Each row was made from one small tree. The marks that hang from a mark follow it in brackets, in the order of their numbers. Every link used is in the known rows. Write each row's tree.
Known rows:
q_509[q_187 q_579]: [0.884, 1.287, 0.902, -0.170, -0.811, 2.097, -2.045, -0.644, 0.476, -1.403, 0.294, -0.381, 0.045, 1.301, -0.090, -1.942, 0.106]
q_187[q_509[q_519]]: [3.025, 1.523, 1.465, -1.108, 1.951, 1.273, 0.050, 0.699, 0.138, -0.593, 1.259, -0.267, 0.726, -2.775, -0.494, 0.142, 1.918]
q_48[q_371 q_519 q_579]: [3.706, -4.571, -1.451, 1.192, -0.503, 0.941, -0.157, 2.562, -2.741, 2.484, -0.234, -1.117, 1.799, -3.256, 1.677, 1.321, 6.107]
q_187[q_509[q_341 q_519 q_579]]: [0.246, 0.558, 1.529, 0.044, 0.195, 0.131, 0.563, -0.508, 1.859, -0.742, 1.395, -0.264, 0.690, -2.504, 1.592, -0.344, 0.282]
q_187[q_305 q_509]: [3.648, 1.260, 0.950, -1.079, 1.273, -0.332, 0.392, 0.544, -0.702, -2.186, 3.415, 0.223, 1.097, 1.019, -2.929, -0.267, 2.089]
q_187[q_305 q_509[q_341 q_519 q_579]]: [0.853, -0.285, 0.549, 0.947, 0.017, -0.932, 2.669, -0.150, 2.162, -3.006, 2.445, 1.093, -0.320, -0.330, 1.062, -1.451, 1.566]
q_509[q_187[q_305] q_341 q_519 q_579]: [0.303, -1.239, -1.400, 2.692, -0.585, 0.527, 1.351, -1.953, 3.429, -3.330, -0.339, 2.520, -2.475, 1.522, 2.042, -3.840, 0.027]
q_509[q_341[q_92] q_519]: [-0.246, -1.381, -0.964, 1.214, 1.477, -1.477, -1.357, -0.375, 0.475, -0.347, -2.058, 0.262, 0.909, -0.101, -0.751, 0.417, -2.226]
q_341[q_92 q_509[q_579]]: [-4.236, 2.450, -0.022, 0.877, -0.484, -2.357, -2.111, 2.892, -2.317, 0.577, -0.335, -1.574, 2.039, 0.441, -0.441, 2.851, -2.878]
q_341[q_509]: [-1.346, 2.352, -0.433, 0.311, 1.097, 0.229, -1.267, 2.104, -2.538, 0.493, -0.338, 0.017, 1.551, -0.462, -1.396, 3.021, -1.692]
q_48[q_371 q_579[q_509[q_187 q_519]]]: [1.465, -0.971, 0.050, -0.481, -0.664, 1.610, 0.844, -0.532, -2.211, 2.636, -1.278, 0.286, -1.065, -2.212, 2.222, -0.299, 4.684]
q_48[q_371 q_519 q_579[q_509]]: [1.258, -4.207, -1.484, -0.359, -1.753, 1.003, 1.446, 1.753, -2.211, 3.617, -0.630, -1.538, 0.149, -2.670, 2.187, 1.667, 5.458]
q_579[q_509[q_187]]: [0.258, 1.436, 0.229, -2.593, -0.525, 1.994, -0.995, -1.558, 0.331, 0.727, -0.622, -0.226, -1.701, 1.731, -1.992, -0.534, -0.996]
q_341[q_92 q_509[q_519 q_579]]: [-4.431, 2.092, -0.992, 1.944, 0.151, -1.792, -0.420, 3.509, -1.504, -0.410, -1.390, -0.698, 0.699, -0.957, 1.620, 2.042, -2.239]
q_48[q_371 q_579[q_509[q_341]]]: [0.096, -1.863, 0.649, -0.976, -1.044, -0.374, 0.289, -1.225, -3.072, 3.766, -0.660, -0.561, 1.207, -1.366, 0.944, 1.648, 2.822]
q_509[q_341 q_579]: [-1.265, -0.726, 0.924, 0.215, -0.637, -0.460, -1.434, -1.249, 0.308, -0.768, 0.109, -0.707, 1.829, 0.945, 0.135, 0.304, -1.758]
q_341[q_92]: [0.639, 0.514, 0.316, -0.876, 1.143, -1.364, -3.948, 0.824, -2.327, -0.134, -0.485, -1.570, 2.501, 1.690, -3.429, 1.259, -1.652]
q_579[q_509]: [-1.103, 0.909, 0.552, -2.848, -0.095, 1.064, -0.100, -0.600, -1.180, 0.514, -0.512, -1.279, -0.505, 1.408, -1.571, 1.074, -0.861]
q_341[q_92 q_509[q_519]]: [-2.403, 2.058, -1.465, 1.565, 1.569, -1.736, -1.078, 2.976, -2.152, 0.370, -1.824, -0.121, 0.765, -0.668, -0.326, 2.682, -2.437]
q_187[q_305 q_509[q_341[q_92] q_579]]: [0.391, 0.286, 1.047, 0.239, -0.817, -3.056, -0.054, -0.317, 1.134, -1.647, 3.082, -0.547, 1.385, 1.704, -1.666, -0.449, -0.288]
q_48[q_579[q_509]]: [0.610, -0.228, 1.241, -2.650, 0.331, 1.176, 0.388, 1.422, -3.232, 3.513, 0.584, -1.138, 0.852, 0.831, -1.234, 1.356, 0.139]

Which tree is each row?
[2.958, -0.368, -0.024, 0.714, 1.536, -0.837, 1.892, -0.655, 1.478, -2.409, 2.072, 1.734, -0.317, -0.370, -0.962, -0.903, 1.133] : q_187[q_305 q_509[q_341 q_519]]
[1.415, -0.003, -0.936, 1.764, -0.167, 1.866, 1.089, -0.005, 1.655, -4.274, 0.102, 1.685, -2.719, 1.489, 2.024, -4.058, 2.103] : q_509[q_187[q_305] q_519 q_579]
[0.456, -1.452, 0.323, -0.880, -0.243, 0.924, 1.554, 0.464, -3.572, 2.413, -1.096, -0.228, -0.170, -2.603, 2.476, 0.923, 4.883] : q_48[q_371 q_579[q_509[q_519]]]
[-2.031, 2.518, -0.964, 1.966, 0.167, 1.631, 0.376, 1.803, 0.140, -0.923, -0.970, 1.115, -1.345, -1.471, 2.474, -0.099, -0.806] : q_341[q_509[q_187 q_519 q_579]]
[0.761, -4.865, -1.709, 0.242, -2.034, 0.142, 1.387, 0.633, -1.212, 4.178, -0.661, -1.254, 0.319, -2.702, 2.233, 1.875, 4.108] : q_48[q_371 q_519 q_579[q_509[q_341]]]
[-0.420, -0.632, -0.445, 1.720, -1.691, -1.955, -1.999, -1.971, 2.254, -1.862, 0.341, 0.651, -0.047, 3.980, -1.443, -2.650, -2.200] : q_509[q_187[q_305] q_341[q_92] q_579]
[-0.509, -0.483, -1.439, -0.196, -0.313, 0.782, 1.865, -2.565, 2.556, -0.915, -1.316, 1.918, -3.626, 1.868, -0.199, -1.882, -1.232] : q_579[q_509[q_187[q_305] q_341 q_519]]
[-2.061, -0.678, -0.419, -1.312, 0.103, 0.489, 1.291, -1.480, 0.992, 0.510, -1.742, 0.092, -1.533, -0.043, 0.382, 0.556, -1.706] : q_579[q_509[q_341 q_519]]
[-2.632, -0.755, 0.644, 0.515, -1.117, -2.373, -2.742, -0.549, 0.259, -0.080, -0.414, -1.517, 2.450, 1.733, -0.657, 0.519, -2.835] : q_509[q_341[q_92] q_579]
[-1.492, -0.062, -0.918, -0.793, -0.550, 0.046, -0.205, -2.376, 2.526, 1.108, -2.252, 0.322, -2.388, 1.039, -0.575, -0.855, -2.862] : q_579[q_509[q_187 q_341[q_92] q_519]]
[1.412, 0.852, 1.764, -1.013, 0.879, -1.833, -2.453, -0.929, 0.538, 1.441, 1.681, -1.218, 2.846, -0.455, -3.217, 1.365, -1.601] : q_187[q_509[q_341[q_92]]]
[-0.653, 0.562, 1.511, 0.211, 0.041, -1.443, -0.379, -0.002, 1.705, -0.230, 1.053, -1.113, 1.328, -1.993, 0.947, -0.021, -0.560] : q_187[q_509[q_341[q_92] q_519 q_579]]
[-1.603, 2.048, -1.466, 2.522, 0.005, 0.766, 1.559, 1.959, 0.411, -2.310, -0.135, 2.008, -1.999, 0.091, 2.076, -0.839, -0.086] : q_341[q_509[q_187[q_305] q_519 q_579]]
[0.352, 1.024, 2.341, -0.953, -0.582, -0.514, -0.845, -0.926, 1.188, 0.183, 2.330, -1.120, 2.207, -1.125, -0.461, 0.526, -0.520] : q_187[q_509[q_341 q_579]]
[-0.332, -0.254, -0.681, -1.135, -1.025, 0.285, 0.291, -3.044, 1.870, 0.080, -0.149, 1.046, -2.269, 3.252, -2.231, -1.116, -2.087] : q_579[q_509[q_187[q_305] q_341]]
[1.842, -1.300, -2.163, 2.386, 0.952, -1.168, -0.689, -1.789, 2.494, -2.062, -1.278, 2.464, -1.621, 2.209, -1.162, -2.703, -1.497] : q_509[q_187[q_305] q_341[q_92] q_519]
[1.735, 0.726, 0.786, 0.150, 0.457, 0.091, 2.547, 1.323, 0.810, -3.559, 2.765, 0.637, -0.637, -0.366, 0.999, -1.687, 3.176] : q_187[q_305 q_509[q_519 q_579]]
[-0.366, 1.029, 2.366, -0.610, -0.683, -1.919, -2.008, -0.578, 1.103, 0.741, 1.915, -1.936, 2.817, -0.736, -1.152, 0.814, -1.237] : q_187[q_509[q_341[q_92] q_579]]
[-0.208, 2.422, -1.393, 1.554, 1.494, 1.653, -0.209, 1.362, -0.256, -0.098, -1.269, 1.798, -1.014, -1.563, 0.472, 0.591, -1.169] : q_341[q_509[q_187 q_519]]
[0.500, -0.571, 0.726, -1.889, 0.789, 1.598, 1.487, 1.937, -2.548, 2.766, -0.258, -0.403, -0.311, -0.075, 0.340, 0.786, 0.584] : q_48[q_579[q_509[q_519]]]
[-1.580, -1.166, -0.062, 1.434, 0.136, 0.273, 0.702, -0.537, 1.364, -1.854, -1.088, 0.302, 0.233, -0.636, 2.827, -0.696, -0.645] : q_509[q_341 q_519 q_579]
[1.377, -0.136, 0.422, -1.503, 0.294, 2.302, 1.305, 0.935, -1.468, 2.844, -0.346, 0.097, -1.308, 0.235, 0.356, -0.565, 0.545] : q_48[q_579[q_509[q_187 q_519]]]
[0.523, 0.941, -0.374, -1.886, -0.603, 1.330, 0.309, -1.473, 0.514, -0.624, 0.221, 0.490, -2.434, 3.329, -2.327, -1.188, -0.413] : q_579[q_509[q_187[q_305]]]
[-2.890, -0.682, -0.557, -1.175, -0.132, -1.001, 0.400, -1.136, 0.949, 0.772, -2.240, -0.382, -1.115, 0.677, -0.444, 0.760, -2.691] : q_579[q_509[q_341[q_92] q_519]]
